Each row was made from one path, in order. Every step used is in the known rows, and no mark comes twice. Write each row's path.
Known rows:
tirir-rafut-fubom-sesek-linazap: -.04 .06 .09 .16 .03 -.21 -.03 -.29 -.28 .11 -.06 -.16 -.63 -.19 .03 .33
 .33 .10 .15 .12 -.11 -.06 -.01 .23 -.14
tumovav-rafut-fubom: .19 .22 -.01 .09 .01 -.15 -.03 -.19 .13 -.05 .01 -.19 -.30 .04 .14 .11
 .09 -.09 .13 -.15 -.05 -.03 -.09 .04 -.08
nagitul-tirir-rafut-fubom-sesek-linazap: -.05 -.12 .30 .16 .10 -.34 -.08 -.35 -.33 -.10 .06 -.03 -.60 -.26 .06
 .35 .23 .34 .22 .27 -.02 -.15 -.02 .09 -.03
tumovav-rafut-linazap: -.03 .14 -.04 .05 .00 .03 -.11 -.02 .11 -.07 -.04 .17 .08 .21 .03 .13
 .08 .00 .02 -.13 -.07 -.09 -.03 .11 -.12
nagitul-tirir-sesek-tumovav-rafut-fubom: .21 .06 .36 -.04 .17 -.27 .22 -.19 -.01 -.08 -.04 -.10 -.47 -.28 -.08
 -.26 .25 .10 .24 .06 .31 .03 .00 .06 .11
fubom-sesek-tumovav: -.21 -.11 .11 -.16 -.20 -.16 .04 .06 -.16 .18 -.07 .02 -.31 -.16 .02
 -.13 -.11 .19 -.11 .13 .23 -.02 -.12 .11 .03
nagitul-tirir-sesek-linazap-rafut-tumovav: .28 .15 .24 -.06 .22 -.15 -.07 -.25 -.06 .03 -.04 .17 .09 .08 -.17 -.33
 .15 .09 .09 .24 .10 -.09 .34 .06 .05
tirir-rafut-linazap: -.09 -.11 .15 .12 -.06 .06 -.08 .08 -.08 .03 -.07 .26 -.05 .22 -.18 .01
 .26 .30 .09 .10 .09 -.28 -.10 .24 .03
linazap-sesek-tumovav-rafut: .02 .32 -.04 .12 -.09 -.14 .00 -.03 .07 .08 -.11 -.19 -.10 .00 -.08 -.51
 -.05 -.20 -.06 .06 .18 .11 -.06 .00 -.11
linazap-rafut: .13 .07 -.09 -.13 -.08 -.08 -.20 -.01 .07 .07 -.12 -.15 .09 .30 -.09
 -.19 -.11 .07 .02 .17 .13 -.22 .06 .00 .02
nagitul-tirir: .03 -.32 .28 -.04 -.25 -.29 -.19 .00 .02 -.21 .13 .15 .00 .13 -.03 -.05
 -.14 .49 .05 .24 .21 -.38 -.23 -.10 .17
nagitul-tirir-rafut-linazap-sesek: -.01 -.11 .25 .26 .06 -.16 -.30 -.07 -.13 -.12 -.04 .10 .02 .18 -.06
 -.14 .16 .39 .19 .21 .07 -.34 -.08 .06 .04
fubom-sesek-linazap-rafut: -.05 .15 -.14 -.14 .02 -.18 -.23 -.22 -.14 .10 -.12 -.21 -.14 .09 .02
 .15 -.05 -.07 -.02 .21 -.11 -.08 .20 .07 -.17
nagitul-tirir-sesek-linazap-rafut: .21 -.05 .21 -.10 .07 -.30 -.17 -.20 -.06 -.12 -.09 -.08 -.03 .13 -.26
 -.14 .16 .19 .16 .38 .11 -.26 .20 .03 .08
fubom-sesek: -.07 -.18 .03 -.19 -.20 -.19 -.11 -.05 -.07 .11 .02 -.14 -.24 .01 .10
 .12 -.10 .22 -.02 .01 .08 -.16 -.21 .05 .02
linazap-rafut-tirir: .14 .12 -.12 -.29 -.02 -.11 -.28 -.15 .17 .08 -.05 .04 .16 .17 .18 -.12
 -.32 -.01 .07 -.03 -.09 -.29 .21 -.05 .14
linazap-sesek-tumovav: .00 .14 .03 .11 -.28 -.24 -.16 .08 -.02 .10 -.17 -.06 -.05 .08 -.01 -.52
 -.08 .08 -.04 .17 .14 -.09 -.06 .05 .00
fubom-rafut-linazap-sesek-tumovav: -.13 .16 .08 .27 -.06 .00 -.19 .01 -.06 .15 -.22 .06 .04 .15 .20 -.12
 -.10 .15 .00 .07 -.03 .05 .32 .18 -.19
rafut-fubom: .15 .04 .05 .09 -.18 -.26 -.17 -.07 .03 -.01 -.06 -.08 -.26 .14 .19 .08
 .06 .19 .13 -.03 -.10 -.25 -.06 .07 .02
fubom-rafut-tirir: .05 -.14 .12 -.15 -.16 -.05 -.12 -.18 .15 .06 .12 .16 .03 .05 .31 .20
 -.38 .22 -.01 -.08 -.04 -.18 .15 .02 .09
sesek-tumovav: -.10 -.05 .13 -.01 -.31 -.16 .00 .17 -.02 .07 -.10 .21 -.07 .05 -.13
 -.33 -.06 .25 -.10 .22 .25 -.14 -.11 .07 .07
tirir-sesek-linazap-rafut-fubom: .34 .31 -.04 .03 .16 -.25 -.16 -.30 -.04 .08 -.26 -.33 -.31 .15 -.05 .00
 .35 -.12 .27 .12 -.21 -.13 .36 .19 -.08
rafut-linazap-sesek: .02 .13 -.06 .19 -.15 -.16 -.44 -.01 .03 .01 -.18 .01 .12 .38 .18 -.06
 .03 .11 .10 -.05 -.25 -.26 .01 .10 -.07

Which path is each row?
-.13 .22 .00 .21 -.13 -.15 -.28 .10 -.06 .08 -.27 .18 .05 .16 .10 -.33
 .01 .10 .03 .07 -.10 -.12 .12 .15 -.08
rafut-linazap-sesek-tumovav
.08 -.10 .39 -.16 .05 -.20 .25 -.03 .03 -.09 .01 .04 -.21 -.21 -.31 -.42
 .14 .14 .06 .19 .50 .00 -.14 .01 .17
nagitul-tirir-sesek-tumovav-rafut
.04 -.08 .12 .00 .05 -.14 .03 -.20 -.20 .18 -.01 -.27 -.61 -.15 .07 .19
 .23 .18 .18 .01 .09 -.09 -.16 .18 .00
tirir-rafut-fubom-sesek
.32 .04 -.02 -.41 .09 -.12 -.15 -.20 .17 .16 -.12 -.11 .01 .10 .00 -.26
 -.07 -.04 .16 -.08 .00 -.24 .23 .04 .24
linazap-rafut-tirir-sesek
.09 .03 .21 .07 -.04 .11 .13 .01 -.06 .21 .05 .27 -.05 .06 -.21 -.40 .13
 .19 -.04 .07 .28 -.07 -.16 .15 .09
tirir-rafut-tumovav
-.17 .12 -.02 -.34 .04 -.09 .12 -.22 .04 .16 .03 .15 -.27 -.39 .23 -.05
 -.29 -.15 -.08 -.19 .08 .12 .03 .02 .04
fubom-sesek-tumovav-rafut-tirir
.06 -.12 .24 -.14 -.21 -.18 .13 .13 -.01 .15 -.15 .03 -.21 -.01 -.29
 -.46 .19 .19 .01 .16 .33 -.11 -.08 .17 .18
tirir-sesek-tumovav
.06 .33 -.14 .18 .05 -.06 -.28 -.10 .13 -.04 -.12 -.12 .08 .25 .11 -.04
 .06 -.17 .08 -.17 -.21 -.04 .00 .08 -.17
tumovav-rafut-linazap-sesek
-.07 .15 .06 -.02 -.13 -.05 .15 .07 .07 .03 -.04 .12 -.10 -.06 -.16 -.32
 -.05 -.05 -.11 .07 .31 .08 -.12 .05 -.03
sesek-tumovav-rafut
.21 .28 -.07 -.08 .09 .05 -.10 -.07 .05 .21 -.08 .09 .21 .24 .02 -.40
 -.12 -.03 -.05 .01 .09 -.05 .17 .05 .00
linazap-rafut-tumovav
-.08 .06 .06 -.03 -.06 -.27 .01 -.11 -.19 .17 -.12 -.09 -.55 -.23 .27
 .03 .00 .14 .07 .00 .03 .01 .00 .14 -.03
rafut-fubom-sesek-tumovav
.05 .21 -.12 .03 -.09 -.16 -.25 -.10 -.01 -.01 -.15 -.03 .09 .28 -.13
 -.04 -.01 -.01 .00 .29 -.07 -.19 .23 .05 -.11
sesek-linazap-rafut
.25 .01 .07 -.34 .03 -.11 .07 -.24 .25 .06 .05 -.03 -.12 -.08 .02 -.13
 .02 -.15 .11 -.26 .03 -.09 -.06 .05 .20
tumovav-rafut-tirir-sesek
-.15 -.05 .01 -.04 -.21 -.26 -.18 -.14 -.15 .04 -.01 -.01 -.25 .02 .05
 .28 .00 .11 -.06 .13 -.13 -.13 -.04 .08 -.11
fubom-sesek-linazap
.21 -.22 .24 -.28 -.07 -.05 -.01 -.21 .16 .15 .06 -.02 -.12 -.02 .17 .06
 -.10 .19 .10 -.12 .04 -.15 .16 .11 .19
fubom-rafut-tirir-sesek
-.04 .19 -.20 -.31 .08 -.20 -.31 -.37 -.06 .13 -.07 .01 -.08 -.05 .28
 .22 -.25 -.14 .02 .01 -.31 -.13 .36 .03 -.05
fubom-sesek-linazap-rafut-tirir
.15 .17 -.17 -.14 .17 -.20 -.20 -.27 -.07 .18 -.14 -.50 -.39 .01 .29 .16
 -.05 -.03 .20 -.06 -.09 -.08 .17 .07 -.08
linazap-rafut-fubom-sesek
-.17 .21 .03 .07 -.02 .04 .06 .08 .02 .00 -.13 .35 .01 .03 -.04 -.11 .05
 -.03 -.03 -.02 .09 .05 .07 .18 -.12
sesek-tumovav-rafut-linazap
.05 -.30 .47 -.14 -.15 -.30 .08 .06 -.08 -.05 -.03 .17 -.18 -.09 -.26
 -.45 .11 .43 .08 .30 .45 -.21 -.10 .06 .28
nagitul-tirir-sesek-tumovav
.18 .37 -.14 .16 .05 -.25 -.30 -.24 -.05 -.01 -.21 -.14 -.18 .20 .11 .14
 .09 -.08 .17 .17 -.27 -.16 .35 .10 -.18
sesek-linazap-rafut-fubom
.05 .32 .03 .11 .02 -.14 .14 -.09 .04 .03 -.10 -.03 -.35 -.13 .07 -.16
 .07 -.10 .07 -.05 .11 .09 .02 .09 -.09
sesek-tumovav-rafut-fubom
.11 -.23 .37 -.02 -.18 -.37 -.13 -.11 -.06 -.19 .02 .13 -.13 .05 -.23
 -.02 .23 .37 .12 .31 .07 -.31 -.05 .04 .15
nagitul-tirir-sesek-linazap
-.02 -.03 .34 -.08 .16 -.10 .14 -.02 -.02 -.11 -.08 .31 -.10 -.12 -.17
 -.24 .23 .17 .12 .07 .27 -.01 .05 .14 .07
nagitul-tirir-sesek-tumovav-rafut-linazap
-.16 -.03 .31 .29 .03 -.14 -.14 .03 -.22 -.05 -.13 .27 -.04 .00 -.14
 -.41 .15 .38 .11 .31 .24 -.19 .02 .10 .05
nagitul-tirir-rafut-linazap-sesek-tumovav
